What can hang from each mark
ribat: tofe
tofe: gukenup pagu ribat
gukenup: tofe
biru: ribat tete
pagu: basu tofe
deru: gukenup
tete: basu biru
basu: pagu tete

Each row was made from one small tree. Brackets hold a mark, then the marks that hang from it, in alphabetical order. Every link used is in the known rows. Write each row's tree.
In the rows, zero is written as 100.
Known rows
(tofe gukenup (pagu (basu tete)) ribat): 83; 115; 98; 122; 83; 130; 114; 122; 103; 113; 109; 100; 114; 76; 80; 95; 85; 91; 98; 119; 133; 114; 112; 123
(gukenup (tofe (pagu (basu tete)) ribat)): 66; 117; 107; 108; 82; 128; 111; 112; 92; 109; 95; 97; 93; 59; 74; 103; 109; 90; 91; 112; 119; 136; 124; 96
(deru (gukenup (tofe (pagu basu)))): 102; 144; 111; 101; 93; 112; 136; 91; 93; 103; 109; 79; 108; 62; 55; 109; 125; 91; 107; 94; 106; 101; 96; 95
(ribat tofe): 89; 105; 90; 100; 102; 103; 117; 100; 94; 109; 102; 98; 96; 83; 94; 99; 104; 105; 100; 106; 107; 108; 85; 92
(tofe gukenup (pagu basu) ribat): 95; 126; 93; 108; 94; 104; 117; 111; 108; 114; 101; 99; 136; 78; 87; 100; 92; 91; 93; 119; 137; 105; 96; 118
(biru ribat): 84; 101; 107; 97; 90; 112; 114; 90; 91; 95; 116; 85; 105; 100; 106; 103; 94; 109; 85; 97; 96; 92; 106; 81
(tete basu): 114; 103; 92; 101; 92; 80; 104; 95; 92; 107; 84; 96; 97; 84; 91; 87; 92; 101; 101; 86; 91; 79; 100; 91
(basu pagu (tete (biru (ribat tofe)))): 60; 103; 112; 120; 82; 132; 118; 90; 94; 97; 123; 76; 111; 103; 97; 82; 104; 124; 86; 101; 109; 104; 93; 82
(ribat (tofe pagu)): 94; 122; 87; 108; 101; 101; 130; 98; 82; 100; 104; 99; 104; 83; 59; 100; 112; 107; 98; 116; 104; 108; 82; 90
(gukenup (tofe pagu)): 90; 117; 95; 99; 100; 96; 116; 89; 91; 98; 96; 108; 98; 74; 57; 103; 130; 99; 98; 110; 116; 105; 102; 87
(gukenup (tofe (pagu basu) ribat)): 76; 131; 100; 94; 93; 101; 116; 103; 92; 113; 90; 99; 114; 61; 77; 106; 115; 92; 85; 107; 127; 123; 105; 94
(pagu basu): 106; 113; 106; 102; 104; 111; 109; 112; 98; 109; 97; 90; 104; 90; 98; 103; 99; 104; 99; 92; 103; 115; 112; 108
(basu pagu tete): 85; 82; 95; 119; 86; 125; 98; 93; 111; 97; 104; 94; 87; 99; 106; 94; 100; 114; 96; 104; 100; 112; 110; 102
(deru (gukenup tofe)): 92; 114; 104; 88; 88; 101; 115; 80; 108; 102; 109; 89; 99; 72; 91; 100; 117; 84; 108; 90; 108; 89; 91; 89
(biru ribat (tete basu)): 92; 103; 101; 88; 93; 89; 119; 75; 76; 104; 95; 90; 102; 83; 95; 92; 85; 102; 91; 88; 88; 60; 107; 69
(biru (ribat tofe) (tete basu)): 77; 108; 91; 89; 91; 93; 136; 77; 68; 113; 95; 84; 101; 66; 91; 86; 88; 105; 88; 92; 92; 69; 89; 64
(ribat (tofe gukenup pagu)): 93; 121; 78; 112; 102; 100; 136; 97; 96; 106; 115; 108; 119; 77; 64; 94; 109; 104; 106; 122; 129; 97; 74; 103
(ribat (tofe gukenup (pagu (basu tete)))): 84; 121; 91; 134; 97; 136; 138; 120; 93; 110; 118; 98; 108; 66; 58; 90; 98; 102; 111; 119; 130; 124; 101; 113
(tofe gukenup): 99; 97; 91; 108; 103; 101; 105; 99; 116; 105; 106; 112; 115; 95; 105; 92; 98; 98; 110; 106; 129; 90; 90; 116
(basu (pagu tofe)): 99; 97; 98; 111; 108; 105; 101; 86; 121; 83; 117; 83; 116; 114; 98; 97; 112; 111; 78; 99; 109; 93; 107; 87
(ribat (tofe gukenup)): 89; 102; 83; 106; 103; 100; 120; 101; 108; 112; 111; 107; 116; 77; 97; 89; 100; 101; 109; 108; 133; 98; 78; 107

Which tree is each row?
94; 130; 102; 101; 94; 104; 112; 111; 92; 108; 92; 90; 116; 85; 85; 107; 96; 97; 84; 111; 112; 116; 102; 104
(tofe (pagu basu) ribat)
84; 132; 125; 121; 97; 123; 111; 119; 83; 101; 105; 97; 104; 86; 42; 91; 124; 95; 106; 102; 119; 116; 121; 106
(gukenup (tofe (pagu (basu (tete biru)))))
86; 123; 100; 125; 93; 135; 136; 119; 79; 105; 110; 89; 90; 72; 51; 99; 106; 106; 103; 112; 100; 133; 108; 99
(ribat (tofe (pagu (basu tete))))
90; 114; 116; 98; 100; 108; 98; 117; 105; 97; 106; 77; 124; 99; 102; 104; 88; 88; 70; 98; 115; 109; 120; 95
(pagu basu (tofe ribat))
118; 110; 95; 106; 95; 77; 98; 85; 103; 103; 82; 88; 120; 105; 91; 74; 105; 110; 96; 85; 105; 69; 88; 99
(tete (basu pagu) biru)
93; 120; 107; 97; 84; 88; 128; 94; 73; 106; 100; 79; 119; 86; 82; 79; 97; 108; 90; 84; 98; 70; 86; 72
(tete basu (biru (ribat tofe)))
83; 101; 112; 120; 92; 132; 100; 124; 119; 100; 126; 88; 119; 90; 104; 88; 79; 83; 84; 109; 130; 112; 128; 112
(pagu (basu tete) (tofe gukenup ribat))
108; 116; 107; 116; 118; 113; 110; 113; 115; 99; 125; 90; 131; 97; 89; 96; 100; 92; 93; 97; 130; 99; 114; 111
(pagu basu (tofe gukenup))
92; 135; 119; 128; 98; 131; 127; 130; 73; 103; 111; 84; 107; 92; 42; 87; 109; 99; 106; 107; 107; 116; 99; 106
(ribat (tofe (pagu (basu (tete biru)))))
73; 81; 91; 120; 85; 120; 93; 96; 138; 91; 126; 91; 120; 101; 114; 88; 90; 95; 76; 115; 138; 100; 113; 102
(basu (pagu (tofe gukenup ribat)) tete)
102; 100; 83; 97; 101; 84; 107; 68; 97; 109; 81; 96; 103; 83; 100; 84; 98; 109; 97; 94; 98; 66; 94; 91
(biru (tete (basu pagu)))
91; 94; 111; 134; 105; 121; 96; 100; 127; 84; 135; 90; 131; 124; 86; 73; 107; 98; 94; 108; 136; 79; 110; 111
(basu (pagu (tofe gukenup)) (tete biru))
101; 94; 80; 104; 89; 80; 101; 79; 132; 101; 101; 89; 135; 83; 111; 78; 91; 97; 72; 99; 136; 69; 101; 93
(tete (basu (pagu (tofe gukenup ribat))))
89; 84; 93; 132; 100; 127; 104; 94; 133; 87; 133; 93; 109; 102; 97; 88; 103; 104; 94; 110; 128; 98; 118; 104
(basu (pagu (tofe gukenup)) tete)
103; 115; 115; 97; 85; 86; 111; 92; 80; 98; 98; 81; 121; 102; 85; 83; 92; 104; 91; 81; 94; 59; 101; 80
(tete basu (biru ribat))
96; 121; 109; 127; 93; 134; 116; 119; 86; 97; 108; 94; 90; 87; 54; 103; 100; 103; 99; 108; 94; 126; 124; 107
(tofe (pagu (basu tete)))
82; 95; 94; 99; 95; 99; 93; 85; 123; 89; 109; 79; 124; 107; 117; 99; 101; 101; 66; 107; 118; 97; 106; 84
(basu (pagu (tofe ribat)))
98; 103; 122; 124; 101; 140; 104; 124; 101; 88; 124; 82; 95; 103; 77; 98; 96; 93; 87; 95; 95; 118; 145; 100
(pagu (basu tete) tofe)
87; 144; 110; 89; 81; 104; 127; 94; 99; 111; 101; 77; 118; 58; 74; 107; 113; 82; 90; 101; 118; 102; 93; 97
(deru (gukenup (tofe (pagu basu) ribat)))
81; 134; 110; 106; 96; 107; 132; 97; 70; 95; 122; 83; 128; 104; 57; 94; 110; 113; 87; 105; 106; 87; 83; 76
(tete (biru (ribat (tofe pagu))))
90; 96; 99; 102; 98; 94; 97; 102; 124; 93; 120; 96; 136; 100; 111; 94; 91; 82; 78; 112; 137; 84; 104; 102
(pagu (tofe gukenup ribat))
77; 121; 87; 112; 94; 110; 146; 85; 89; 101; 128; 96; 125; 78; 70; 99; 106; 116; 95; 119; 127; 92; 79; 83
(biru (ribat (tofe gukenup pagu)))
78; 114; 104; 78; 78; 96; 107; 82; 112; 109; 99; 84; 109; 65; 113; 102; 105; 78; 93; 97; 118; 90; 84; 92
(deru (gukenup (tofe ribat)))
93; 95; 120; 125; 98; 122; 92; 100; 113; 80; 130; 78; 113; 130; 79; 83; 110; 101; 83; 98; 108; 88; 119; 97
(basu (pagu tofe) (tete biru))
92; 132; 103; 106; 104; 107; 122; 102; 89; 107; 97; 102; 103; 65; 57; 105; 125; 100; 100; 101; 119; 120; 110; 95
(gukenup (tofe (pagu basu)))
101; 110; 104; 102; 85; 88; 109; 77; 98; 97; 100; 75; 125; 106; 97; 79; 101; 119; 86; 84; 102; 63; 91; 77
(tete (basu pagu) (biru ribat))
93; 112; 107; 107; 104; 109; 104; 115; 120; 103; 116; 88; 140; 87; 108; 95; 88; 85; 78; 104; 141; 102; 109; 109
(pagu basu (tofe gukenup ribat))
100; 96; 88; 119; 113; 102; 104; 83; 134; 88; 124; 92; 131; 103; 102; 93; 107; 107; 86; 105; 138; 84; 98; 101
(basu (pagu (tofe gukenup)))
